What can hang from each mark:
z352: z369
z140: z154 z369 z611
z369: z140 z352 z579 z688
z308: z611
z154: z140
z611: z308
z688: z369
z579: z369

Every row comes from one small tree of marks. Brackets hold a mark, then the marks that hang from it, in the order of their numbers. Every link used is in the known rows. Which tree was each row made from?
Known rows:
{z308 z611}: [ 24.6  28.8  10.6   5.6 -21.7  20.5   5.2  36.6 -12.0  14.9  14.5 -40.2
  27.0  11.0   8.1 -26.0 -10.9   2.6 -39.4  -0.4  -0.6]
{z154 {z140 z369 z611}}: [ 11.6  11.7  20.3  25.6 -36.0  20.7  18.9  23.5 -38.2  23.0   1.5 -31.4
   9.1  24.7  20.0 -41.5   7.0  -6.1 -19.2  -8.4   1.4]
{z579 z369}: [  5.3  10.7  11.6  13.3  -5.2  13.1   1.0  26.1  -7.1  -3.1  13.8 -38.3
  26.9   8.3   2.5 -25.8   0.4  -9.0 -19.8 -10.5  -3.6]
{z369 {z140 z611} z352 z579}: [  2.5  12.9  31.7  -7.5   3.8  13.9  10.7   2.6 -19.3  11.2  20.2 -37.3
  20.2 -14.6   0.7 -11.6 -25.6 -19.7 -22.8  21.0   3.9]
{z579 {z369 z140 z352}}: [ 10.1  11.9  19.0   3.1   3.4   6.2   6.3  20.8 -10.2   0.3  17.5 -32.7
  27.7  -5.6 -10.5 -23.2 -15.5 -28.7 -27.8  -1.1   1.0]
{z154 z140}: [ 13.7  22.1  16.2  24.1 -29.2  16.8   6.7  41.2 -20.4  16.9  -1.9 -32.1
  13.1  12.6   7.0 -36.0  -1.4  -8.1 -30.0  -8.3  -5.0]
{z140 z369}: [ 20.2  -0.7   1.9  23.6 -21.7  17.7  27.6  18.2 -37.0   9.8 -21.2 -15.5
  29.1  18.5   5.3 -26.8  12.4  -5.6 -23.0 -17.4   9.1]
{z369 z352 z579}: [ -8.1   6.5  18.8  -0.1  -2.2  24.9   9.5  13.2  -2.5  -1.3  16.7 -31.1
  28.0 -14.5   5.6   3.7  -8.3 -13.8 -26.4   5.4   1.3]
{z579 {z369 {z140 z154} z352 z688}}: [  6.8   2.5  22.8   1.3  12.6  15.6   2.9  31.4  19.3  -6.2  32.9 -31.0
  24.9  11.7  -4.4  -9.9 -15.6 -36.5 -21.1  -6.0  -8.4]
{z579 {z369 {z140 z611} z352}}: [  7.3  14.8  29.3  -0.6   3.2   6.7   3.2  13.3 -15.5   5.4  31.5 -45.7
  21.7  -4.9  -2.5 -25.2 -20.0 -25.4 -21.1   7.5   1.7]
{z688 {z369 {z140 z154} z579}}: [  9.7   2.7  21.2  -3.8   1.3  11.9   2.3  41.9  -0.9   4.4  11.8 -30.1
  24.4   7.7   0.3 -10.7 -25.6 -17.0 -23.6   2.4 -10.5]
{z688 z369}: [  8.2  15.5   9.6  11.2 -14.2  11.1   0.9  35.3  -9.1   1.6  11.0 -39.4
  33.0   4.4   2.2 -13.2  -7.0  -4.6 -21.6  -7.6  -1.9]
{z611 z308}: [ 16.2  32.4  21.3   5.4 -17.5  20.7   2.0  31.6 -11.5  11.2   2.8 -41.1
  11.0  18.2   6.6 -37.6  -7.5 -11.6 -36.6  -3.4   1.6]
{z369 z140 z352 z688}: [ 14.8  14.8  16.1   7.8   2.1  10.7  11.7  13.9  -3.8   2.0   8.5 -19.9
  33.0  -2.8 -11.1  -8.9 -12.6 -27.8 -22.7   0.7   2.6]
{z352 {z369 {z140 z611}}}: [ 11.9  15.3  32.2   5.0   4.2   2.3  10.8  17.3 -23.3  11.9  19.2 -43.3
  22.3   2.8  -3.5 -35.8 -14.0 -12.0 -17.0   0.6   7.2]
{z579 {z369 z352 z688}}: [-11.1   7.0  15.8   7.1   2.2  20.0  -2.3  15.0  18.1 -13.3  40.2 -33.6
  32.8   0.9   3.1  -1.7   2.4 -21.8 -12.6  -8.6  -7.3]
{z352 {z369 {z140 z611} z579 z688}}: [-12.2   3.5  34.9  -2.7  18.0  12.1   1.6  -0.5   3.7   0.7  40.4 -30.1
  24.8  -1.1   4.2 -15.4  -8.1 -11.3   2.9   2.7  -6.7]
{z352 z369}: [  2.0   8.5  19.5  12.9  -1.0  12.1  10.5  27.1  -8.8   0.7  16.0 -38.0
  29.4   3.5   0.4 -22.5   0.8  -5.6 -21.2 -13.7   5.1]
{z369 {z140 z154} z352 z579}: [ 11.4   1.7  26.5  -7.2   6.3  19.4  15.5  29.7  -1.9   6.0   9.0 -27.3
  19.2  -2.3  -2.7  -6.0 -29.2 -29.3 -36.2   9.6   1.1]
{z369 z140 z579}: [ 15.2   8.1  15.6   2.8   0.2  10.0  10.6  15.4 -23.9  10.0  -9.3 -19.4
  23.7  -3.4  -7.3 -24.1 -14.7 -11.8 -22.4   5.9  -2.4]
{z369 z140}: [ 33.1  18.2  10.4  12.5  -7.6   3.3  14.7  26.8 -34.0  14.2 -19.3 -25.2
  26.4   5.9 -12.6 -35.5 -14.7 -13.3 -30.4  -0.7   5.4]

Which tree is each row?
[  9.3  22.6  31.3  16.5 -39.0  26.3  10.6  26.7 -29.2  26.5  10.4 -36.4
  -4.7  33.0  25.6 -52.1   3.2 -12.1 -27.1  -6.8  -1.2]
{z154 {z140 z369 {z611 z308}}}
[-18.3   5.0  17.8   0.8   3.1  29.1   3.6   4.9  17.9  -9.2  30.5 -22.8
  33.7  -9.0   8.3  15.4  -1.6 -15.6 -11.6   2.3  -5.9]
{z369 z352 z579 z688}
[ -9.3  -0.6  25.8   0.4  16.8  11.8   3.9   8.5   7.4  -4.0  27.9 -16.2
  31.6  -2.7  -5.1 -12.3  -3.7 -14.4  -2.6  -4.9  -9.2]
{z352 {z369 z140 z579 z688}}
[  0.9 -16.5  16.8   5.0  -8.3  34.0  29.0  25.8  -5.3   1.7   3.8 -19.6
  22.0  16.1  15.0   0.4  -1.6 -22.4 -28.3  -8.3   4.5]
{z140 z154 {z369 z352 z579}}
[  3.8   6.7  15.9  -2.0  -1.7   6.9  -0.3  23.0 -11.7   4.2   9.4 -25.1
  31.1  -6.2  -5.1 -13.6 -18.2 -11.9 -16.9   3.2 -10.2]
{z688 {z369 z140 z579}}
[  1.9 -18.5  10.3  12.4  -4.8  35.3  21.3  22.0   5.0  -2.0   3.8  -8.5
  23.2  32.6  18.4  -4.3  11.1 -12.6 -11.6 -16.3  -6.3]
{z140 z154 {z369 z579 z688}}
[ -7.8  -6.8  17.0  11.2  -8.9  28.6  16.6  -7.7 -14.2   4.7  17.7 -19.4
  23.8  16.9  23.4  -9.6  13.5  -1.2   3.3  -2.8  -3.0]
{z140 {z369 z579 z688} z611}
[ -1.2   1.6  25.8  -0.6  11.9   8.7   9.4  14.3 -12.5   2.9  14.5 -23.5
  26.9  -6.5  -6.6 -22.7 -10.6 -13.1 -15.5  -1.8  -2.0]
{z352 {z369 z140 z579}}
[  5.6   4.7  15.1   3.6   6.7  14.1   4.7   7.8  -4.4   1.8   3.8 -10.6
  28.3   1.0  -4.3 -13.3  -7.3 -13.9  -8.0   2.1 -10.6]
{z369 z140 z579 z688}
[ -6.1  11.6  30.1 -11.5   0.3  10.8   0.1  12.7  -7.3   5.4  35.0 -40.7
  26.8 -16.0   3.1  -2.0 -27.7 -19.0 -16.8  16.8  -4.0]
{z688 {z369 {z140 z611} z352 z579}}
[-17.6   6.0  19.5  -4.0  -4.6  20.0  -1.0  22.3   8.9  -6.0  32.2 -36.2
  33.5 -15.2   7.2  11.0 -12.6 -14.3 -19.9   3.2  -5.9]
{z688 {z369 z352 z579}}
[ -3.0   4.8  20.0  -2.8   9.7  17.9   7.3   3.4   5.7  -2.0  18.6 -13.5
  32.0 -12.6  -5.5   2.5 -13.3 -25.9 -15.0   8.2  -6.2]
{z369 z140 z352 z579 z688}
[ 18.0  29.5  36.7  -0.2 -13.6  27.9   3.2  43.4  -0.5  16.4  21.8 -63.6
  -2.8  35.8  23.2 -35.3 -21.2 -12.8 -37.1   4.3   2.8]
{z140 z154 {z611 z308}}
[ -4.4   5.5  35.9  -3.6  11.8   8.6   7.2   7.3 -15.8   7.3  27.2 -37.9
  21.3  -5.4   1.8 -24.1 -14.6  -8.2  -9.9   7.0  -0.4]
{z352 {z369 {z140 z611} z579}}
[  5.7 -10.1  23.4   7.7 -11.0  31.0  23.3  19.6 -17.8  11.6   8.6 -32.6
  10.9  29.1  26.4 -16.3  -0.8  -6.1 -17.4  -2.8   2.6]
{z140 z154 {z369 z579} z611}
[ -7.4 -19.0  15.8   6.6  -1.9  37.9  23.5  19.0  12.7  -5.5  16.9 -12.0
  25.6  21.0  17.2  10.5   5.2 -23.4 -16.7 -11.2  -1.9]
{z140 z154 {z369 z352 z579 z688}}
[  7.8   4.7  31.0  -1.8   9.3  20.6   4.4  17.8   4.9   7.6  22.7 -30.2
  15.6  17.8  10.6 -12.4 -19.8 -15.3  -9.2   9.6 -10.4]
{z369 {z140 z154 z611} z579 z688}
[  6.9   7.7  21.2  10.1   9.4   5.6   7.3  17.8  -2.2  -0.1  18.3 -21.8
  32.0   5.5 -10.5 -23.3  -3.7 -16.5 -10.7 -10.9  -2.1]
{z352 {z369 z140 z688}}
[  5.1  -4.6  24.1  12.1  -9.5  32.7  24.6  19.6   0.2   4.2  24.8 -34.6
  19.5  30.3  22.8  -3.1   1.6 -21.1 -16.4  -6.6   7.1]
{z140 z154 {z369 z352 z688} z611}
[  7.7   3.8  18.9  13.6 -18.3  21.6  27.4   5.0 -32.5  11.1   8.8 -34.9
  23.6   8.7  15.3 -16.3   2.7 -11.9 -22.0  -2.2  15.3]
{z140 {z369 z352} z611}
[  2.1   9.1  19.1   4.7   8.5   9.1   1.3  13.6   7.0  -7.0  29.0 -25.6
  32.3  -1.0  -8.6 -12.8  -8.9 -31.6 -14.9  -4.0  -6.7]
{z579 {z369 z140 z352 z688}}
[ 22.9  -1.6  20.7  17.0 -17.9  25.1  27.7  30.2 -26.1  15.3  -0.7 -38.6
  12.2  37.8  22.2 -27.1  -0.6  -8.3 -24.3  -8.5   9.3]
{z140 z154 z369 z611}
[-11.4   1.9  25.3  18.7 -25.0  29.2   9.7   7.6 -14.0  13.5  19.9 -18.7
  11.2  21.1  27.0 -22.6  13.5  -5.4  -0.2  -6.1 -10.9]
{z154 {z140 {z369 z579 z688} z611}}
[  9.7  -9.3  12.5  16.1  -9.2  32.4  27.5  28.3   4.6  -1.6   8.0 -17.5
  27.1  28.3  11.8  -0.1   6.2 -25.1 -23.6 -16.9   4.8]
{z140 z154 {z369 z352 z688}}
[  3.5  13.1  31.6   6.6   9.7   5.7   5.4   9.9  -5.5   4.4  31.9 -35.7
  26.4   7.2  -0.8 -24.9  -7.9 -12.2  -5.7  -2.3   0.6]
{z352 {z369 {z140 z611} z688}}
[ 15.4   6.3  24.0   0.4   6.4  11.7   8.6  39.2   0.2   0.1  19.7 -38.3
  21.3   8.6  -7.2 -21.0 -22.6 -34.4 -34.2  -3.5  -0.3]
{z579 {z369 {z140 z154} z352}}
